What can hang from each mark
fuli: kapusa lokiri
nanar: damu veka
kapusa: fuli musik veka
lili: damu musik
veka: bazoto kapusa nanar
musik: bazoto kapusa lili
damu: lili nanar
lokiri: fuli

Known rows, with every way that one mark hangs from another
(damu (lili (musik bazoto (kapusa fuli))) (nanar veka)): [ 1.75  2.24  3.22 -1.71  0.04  0.97 -1.12 -4.51  1.74 -0.79 -1.88  1.41
 -0.10  3.14 -2.63 -0.71  1.84  1.36  0.04 -5.06 -0.21  2.43 -0.99]
(lili damu (musik bazoto (kapusa fuli))): [ 0.07 -0.68  2.69  1.15  0.13 -0.18 -0.69 -2.52 -0.74 -0.28 -2.05  2.04
 -1.09  4.16 -1.44 -3.24  4.19  2.49  0.70 -3.42  0.35  2.87 -0.64]
(fuli (kapusa (musik lili) (veka bazoto nanar)) lokiri): [-2.85  1.83 -0.16  0.17 -1.74 -1.07 -2.58  2.84  2.14 -2.87  1.31  1.05
  3.57  2.18 -0.43 -1.84  3.34  2.94 -2.49 -2.83 -0.54  1.93  1.01]
(kapusa (musik (lili (damu nanar))) veka): [-0.85  2.15  2.85  0.34 -1.28 -1.42 -1.35  1.79  1.14 -2.06 -2.34  0.81
  0.28  1.67 -1.36 -1.60  4.09  1.96  0.24 -1.79 -2.67  3.02  1.26]
(veka kapusa nanar): [-1.51  0.31  0.31 -0.60  0.56  1.66 -1.82 -2.34 -0.13 -2.56  1.26  0.40
 -1.17  0.19  0.28 -0.15  1.93 -1.31 -1.18 -2.83  0.02  0.99 -0.16]
(damu (lili (musik bazoto)) nanar): [ 1.04  0.60  2.28 -1.09 -0.25  0.02 -1.12 -3.05  0.45 -1.21 -2.57  2.10
  0.54  2.58 -1.39 -0.07  0.87  1.64  0.65 -2.61  0.09  1.44 -1.20]
(lokiri (fuli (kapusa musik (veka bazoto (nanar damu))))): [-0.63 -1.42  0.37  0.37 -0.32 -0.32 -0.86  1.37  2.53  0.24  2.10  0.70
  1.13  0.84 -0.12 -1.10  1.31 -0.66 -3.39 -0.12  0.83  0.84  1.92]
(fuli (kapusa veka) lokiri): [-1.74  1.41 -1.23  0.52 -0.93 -0.85 -1.12  2.69  1.65 -1.63  2.10  0.52
  4.13  1.50 -0.12 -0.84  1.00  1.23 -3.26 -1.04 -0.76  0.20  0.28]
(nanar (damu lili) (veka bazoto (kapusa (fuli lokiri)))): [-1.13  0.28  0.81  0.07  0.15  0.69 -0.97  0.24  2.21  0.04  2.37 -2.75
  0.38  2.91 -2.46  0.78  1.30 -0.41 -1.99 -6.43 -0.77  2.25 -0.23]
(veka (kapusa fuli) (nanar damu)): [-1.71 -0.57  0.08  0.17 -0.14  1.66 -1.18 -4.36  0.76 -1.52  1.92 -1.77
 -1.25  0.85 -0.74  0.02  2.11 -2.43 -3.25 -3.65 -0.30  1.66  0.26]
(lili (damu nanar) (musik (kapusa fuli (veka bazoto)))): [ 0.43  0.91  2.99  0.15 -0.82 -0.32 -1.06 -2.45 -0.11 -1.11 -1.45  1.92
 -0.72  4.12 -1.21 -2.47  4.13  0.59 -1.92 -4.27 -0.35  2.89 -0.41]
(fuli (kapusa musik (veka bazoto)) lokiri): [-2.47  2.17 -0.43  0.21 -1.64 -1.71 -1.77  3.27  1.97 -2.29  0.99  1.26
  3.99  1.97 -0.20 -1.70  2.52  2.27 -3.60 -1.85 -1.06  1.21  1.47]
(nanar (damu (lili musik)) veka): [-0.46  0.04  1.33 -0.42  1.10  0.86 -0.38  2.36  1.11  1.82  1.11 -2.11
  0.11  2.10 -2.15  0.53  0.46  0.68 -1.56 -3.10 -1.68  2.00 -0.81]
(veka bazoto): [-0.47  0.06  0.40  0.20 -0.56 -0.69 -0.54  0.56 -0.21 -0.42  0.29  0.78
 -0.39  1.18  0.70 -0.13  0.71  1.18  0.16 -2.19  1.91  0.04  0.32]
(musik bazoto (kapusa (fuli lokiri) (veka nanar)) lili): [-0.83  1.87  2.88  0.96 -0.95  0.95 -1.48 -4.10  1.43 -2.08 -0.70  1.11
  0.08  3.14 -2.20 -2.61  4.98  4.52  1.83 -6.02  1.48  2.59  0.14]
(nanar (damu (lili musik)) (veka bazoto)): [-0.80  0.08  1.61 -0.28  0.72  0.37 -0.76  2.75  0.92  1.52  1.31 -1.61
 -0.19  2.91 -1.69  0.45  0.94  1.53 -1.44 -4.63 -0.33  2.03 -0.60]
(kapusa musik): [-0.68  1.04  0.93 -0.62 -0.63 -0.74 -0.54  0.40  0.61 -0.65 -1.78  0.53
  0.08 -0.18 -0.56 -1.19  1.68  0.63 -0.62  0.39 -1.77  1.41  1.52]
(nanar (veka kapusa)): [-0.18  1.35  1.01 -0.63  1.01  0.65 -0.94  0.16  1.30 -0.43  0.70 -0.98
 -0.87  0.83 -0.71  0.30  0.76 -1.06 -0.66 -2.93 -0.60  1.03  0.29]
(lokiri fuli): [ 0.98 -2.64 -0.30 -0.09 -0.05  0.44  0.00 -0.13  1.37  1.31  1.23 -0.17
  0.22 -0.40 -0.35 -0.09 -1.08 -1.83 -0.80  1.35  1.05 -0.48  0.84]
(nanar damu (veka bazoto (kapusa fuli (musik lili)))): [-1.71  0.35  1.74  0.37  0.07 -0.30 -1.20  0.19  2.55  0.11  0.91 -2.62
 -1.03  2.80 -1.59  0.11  2.46 -0.38 -2.21 -5.40 -0.21  2.77  1.38]
(kapusa (fuli lokiri) (musik lili) (veka (nanar damu))): [-2.04  1.96  1.19 -0.07 -3.31 -0.11 -1.68 -1.44  1.78 -1.59 -0.52 -2.24
  1.20  1.11 -2.69 -1.89  4.11  1.33 -3.36 -3.25 -3.27  3.26  1.88]
(musik bazoto (kapusa fuli veka) lili): [-0.12  1.63  3.74  1.54 -0.30 -0.06 -0.52 -3.44  1.30 -1.12 -1.64  1.21
 -0.77  3.13 -1.98 -2.46  5.04  4.37  2.82 -5.45  1.93  2.46  0.50]
(kapusa (fuli lokiri) (musik lili) (veka nanar)): [-1.45  2.52  1.27 -0.45 -3.53 -0.16 -1.78 -1.89  1.46 -2.00 -1.08 -1.57
  1.04  0.67 -2.58 -2.25  4.23  1.47 -2.35 -3.10 -3.08  3.07  1.88]
(musik kapusa lili): [-0.25  0.31  1.82  0.32  0.88  0.59 -0.50  0.09  0.92 -0.40  0.30  0.62
 -0.26  1.40 -1.17 -1.19  2.97  2.05  3.00 -3.22  1.47  1.71 -0.61]

Rows
[-0.42  0.49  1.71 -0.54  1.40  1.21 -0.36  2.04  1.23  1.69  1.37 -1.70
  0.04  2.30 -2.36  0.11  1.09  0.87 -1.59 -3.82 -1.55  2.25 -0.85] => (nanar (damu (lili (musik kapusa))) veka)
[ 0.37 -0.89  1.53  0.08 -0.28 -0.57 -1.21 -0.92 -0.42 -0.76 -1.86  1.48
 -0.35  3.19 -0.46 -1.15  1.66 -0.09 -0.73 -1.13 -0.60  2.01 -1.04] => (lili (damu nanar) musik)
[-1.07  2.31  1.37 -0.19 -1.03  0.34 -1.22  0.72 -0.67 -1.59  0.83  1.01
 -0.61  0.77  0.52 -0.66  2.32  1.68 -1.96 -3.08  0.07  0.61  0.53] => (kapusa (veka bazoto nanar))
[-2.01  0.35  0.71 -0.38  0.00  0.97 -2.35 -1.80 -0.35 -2.95  1.56  1.17
 -1.57  1.33  0.97 -0.26  2.63 -0.13 -1.00 -5.01  1.94  1.04  0.16] => (veka bazoto kapusa nanar)
[-1.28  1.87  3.46  1.25 -0.99 -1.67 -1.42  1.53  0.78 -2.13 -3.23  1.64
 -0.02  2.49 -1.37 -2.30  4.87  4.24  1.79 -2.34 -1.81  3.15  1.44] => (kapusa (musik bazoto (lili damu)) veka)
[-1.34  0.12  2.24  0.60  0.25 -0.93 -1.89 -1.69  1.37 -3.02 -2.29  1.36
 -0.50  2.42 -0.73 -0.93  3.53  0.66  1.49 -3.05 -0.21  2.55  0.86] => (veka (kapusa (musik bazoto (lili (damu nanar)))))
[ 0.09 -1.55 -0.04  0.37 -0.18  0.00 -0.64  0.88  2.04  0.27  2.61  0.92
  0.95  0.63  0.25 -0.80  0.56 -0.88 -2.42 -0.24  1.81  0.02  1.18] => (lokiri (fuli (kapusa (veka bazoto nanar))))
[-1.05  1.38  0.44  1.09 -0.09 -1.49 -0.46  2.38  1.02 -0.97  1.40  1.44
  1.41  1.73  0.82 -0.83  2.04  1.43 -1.94 -1.83  1.11  0.45  0.73] => (fuli (kapusa (veka bazoto)))
[-1.65  1.69  1.29  0.21 -0.83  0.41 -1.11  1.16 -0.38 -1.18  1.39  0.34
 -0.45  1.22  0.37 -0.32  2.24  1.53 -2.91 -3.21 -0.11  0.82  0.52] => (kapusa (veka bazoto (nanar damu)))
[-0.09  1.79  1.38 -0.80  0.00  0.22 -0.85 -1.46  1.92 -0.45 -0.29 -1.55
 -1.05  0.75 -1.57 -0.54  1.83 -1.38 -1.44 -3.21 -1.56  1.97  1.34] => (nanar (veka (kapusa fuli musik)))
[-0.41  2.42  2.85  0.74 -0.24  1.29 -0.34 -5.16  0.86 -1.31 -0.29  1.60
 -0.96  2.42 -1.39 -2.39  4.20  2.77 -1.31 -4.81  0.71  1.85  0.74] => (musik bazoto (kapusa fuli (veka (nanar damu))))
[-2.68  0.19  1.11 -0.06 -1.13  0.45 -2.07 -3.53  0.95 -2.39  0.96 -0.64
 -1.62  1.89 -0.47 -0.92  3.99 -0.83 -3.48 -5.62  0.38  2.71  1.62] => (veka bazoto (kapusa fuli musik) (nanar damu))
[ 0.55 -0.68  1.20  0.81 -0.02 -0.16 -1.09 -0.25  1.70 -1.06 -0.43 -0.33
 -0.24  2.44 -1.38 -0.03  1.41  0.46  3.33 -2.34  0.31  2.18 -1.24] => (musik (lili (damu (nanar veka))))
[-0.49  0.97 -0.30 -0.60 -2.85 -0.64 -0.52 -2.98  1.61 -0.64 -1.43 -1.56
  1.39  0.10 -2.16 -1.71  1.64 -0.39 -2.45 -0.74 -2.54  1.77  1.92] => (kapusa (fuli lokiri) musik)
[-0.20  1.58  2.79  0.81 -0.77 -0.10 -0.41 -1.09  0.98 -0.56  0.21 -0.04
 -0.63  2.17 -1.69 -1.84  4.61  2.35  1.36 -5.63  1.44  2.28  0.44] => (musik (kapusa fuli (veka bazoto)) lili)
[-1.41  0.54  0.30 -0.23 -1.26 -0.54 -1.17 -2.48  1.20 -1.91 -0.82 -0.99
  0.57  0.66 -1.35 -1.03  2.48 -1.43 -2.16 -2.48 -1.74  1.77  1.65] => (veka (kapusa (fuli lokiri) musik))
[-2.81 -0.44  0.59  0.17  0.32  1.07 -2.17 -1.18  0.08 -2.33  2.36  0.21
 -1.34  2.00  0.76  0.24  2.49 -0.36 -2.35 -5.21  1.70  1.34  0.13] => (veka bazoto kapusa (nanar damu))
[ 0.24 -0.22  1.46 -0.29 -0.66 -0.18 -1.75 -1.94  0.62 -1.05 -1.33  0.22
 -0.08  3.75 -1.42 -1.19  1.94 -0.90 -1.82 -3.02 -1.27  2.61 -0.79] => (lili (damu (nanar (veka (kapusa (fuli lokiri))))) musik)
[ 0.41  0.07  2.08  0.66  0.70  0.67 -0.88 -1.42  1.66 -1.60  0.10  1.28
 -0.21  2.84 -1.65 -1.33  3.35  1.13  3.39 -3.90  0.92  2.66 -1.38] => (musik kapusa (lili (damu nanar)))
[-2.69  1.89  0.19  0.47 -1.38 -0.89 -2.48  1.54  2.34 -3.01  0.37  1.48
  3.61  2.37 -0.74 -2.10  3.37  3.61 -1.82 -2.21 -0.77  2.01  0.96] => (fuli (kapusa (musik bazoto lili) (veka nanar)) lokiri)
[-1.26  1.58  0.36  0.70 -0.18 -0.62 -0.96  1.45  0.92 -1.51  1.94  1.57
  1.04  1.50  0.86 -0.97  2.34  1.37 -2.30 -2.27  1.10  0.71  0.48] => (fuli (kapusa (veka bazoto nanar)))
[ 0.80  1.85  1.20 -1.30  0.17  0.57 -1.23 -3.35  2.40 -1.67 -0.38  0.19
 -0.41  1.34 -0.38  0.97 -0.09 -2.14 -1.70 -2.41 -0.06  0.77  0.17] => (damu (nanar (veka kapusa)))
[ 0.69  0.39  0.41  0.24 -0.85  0.22 -1.25 -2.95  2.02 -2.15  0.33  0.02
  0.23  3.01 -1.36 -0.26  1.09 -1.70 -0.48 -3.52 -0.79  1.97 -0.77] => (lili (damu (nanar (veka bazoto (kapusa (fuli lokiri))))))
[-0.08 -1.88  0.06  0.56  0.03  0.21 -0.54  1.40  2.21  0.52  3.07  0.46
  1.34  1.03 -0.43 -0.46  0.62 -0.65 -2.42 -0.90  1.32  0.45  0.72] => (lokiri (fuli (kapusa (veka bazoto (nanar (damu lili))))))
[-1.43  2.30  3.43  0.70 -1.02 -1.69 -1.36  1.40  0.76 -1.75 -3.39  1.44
  0.01  1.73 -1.01 -1.98  4.38  4.40  1.10 -1.97 -1.28  2.49  1.96] => (kapusa (musik bazoto lili) veka)
[-0.50  0.20  1.39 -0.71 -0.49  0.13 -0.59 -1.14 -0.73  0.69 -0.87  0.34
  0.08  1.67 -0.97 -2.11  2.37  1.11 -2.24 -2.23  0.06  1.34  0.20] => (lili (musik (kapusa (fuli lokiri))))
[-0.01  0.99  2.77 -0.32  0.55  0.28 -0.55  0.53 -0.96 -0.20 -1.36  1.88
  0.31  2.17 -1.77 -1.57  2.92  3.65  1.34 -3.58 -0.53  1.84 -1.01] => (damu (lili (musik bazoto (kapusa veka))))
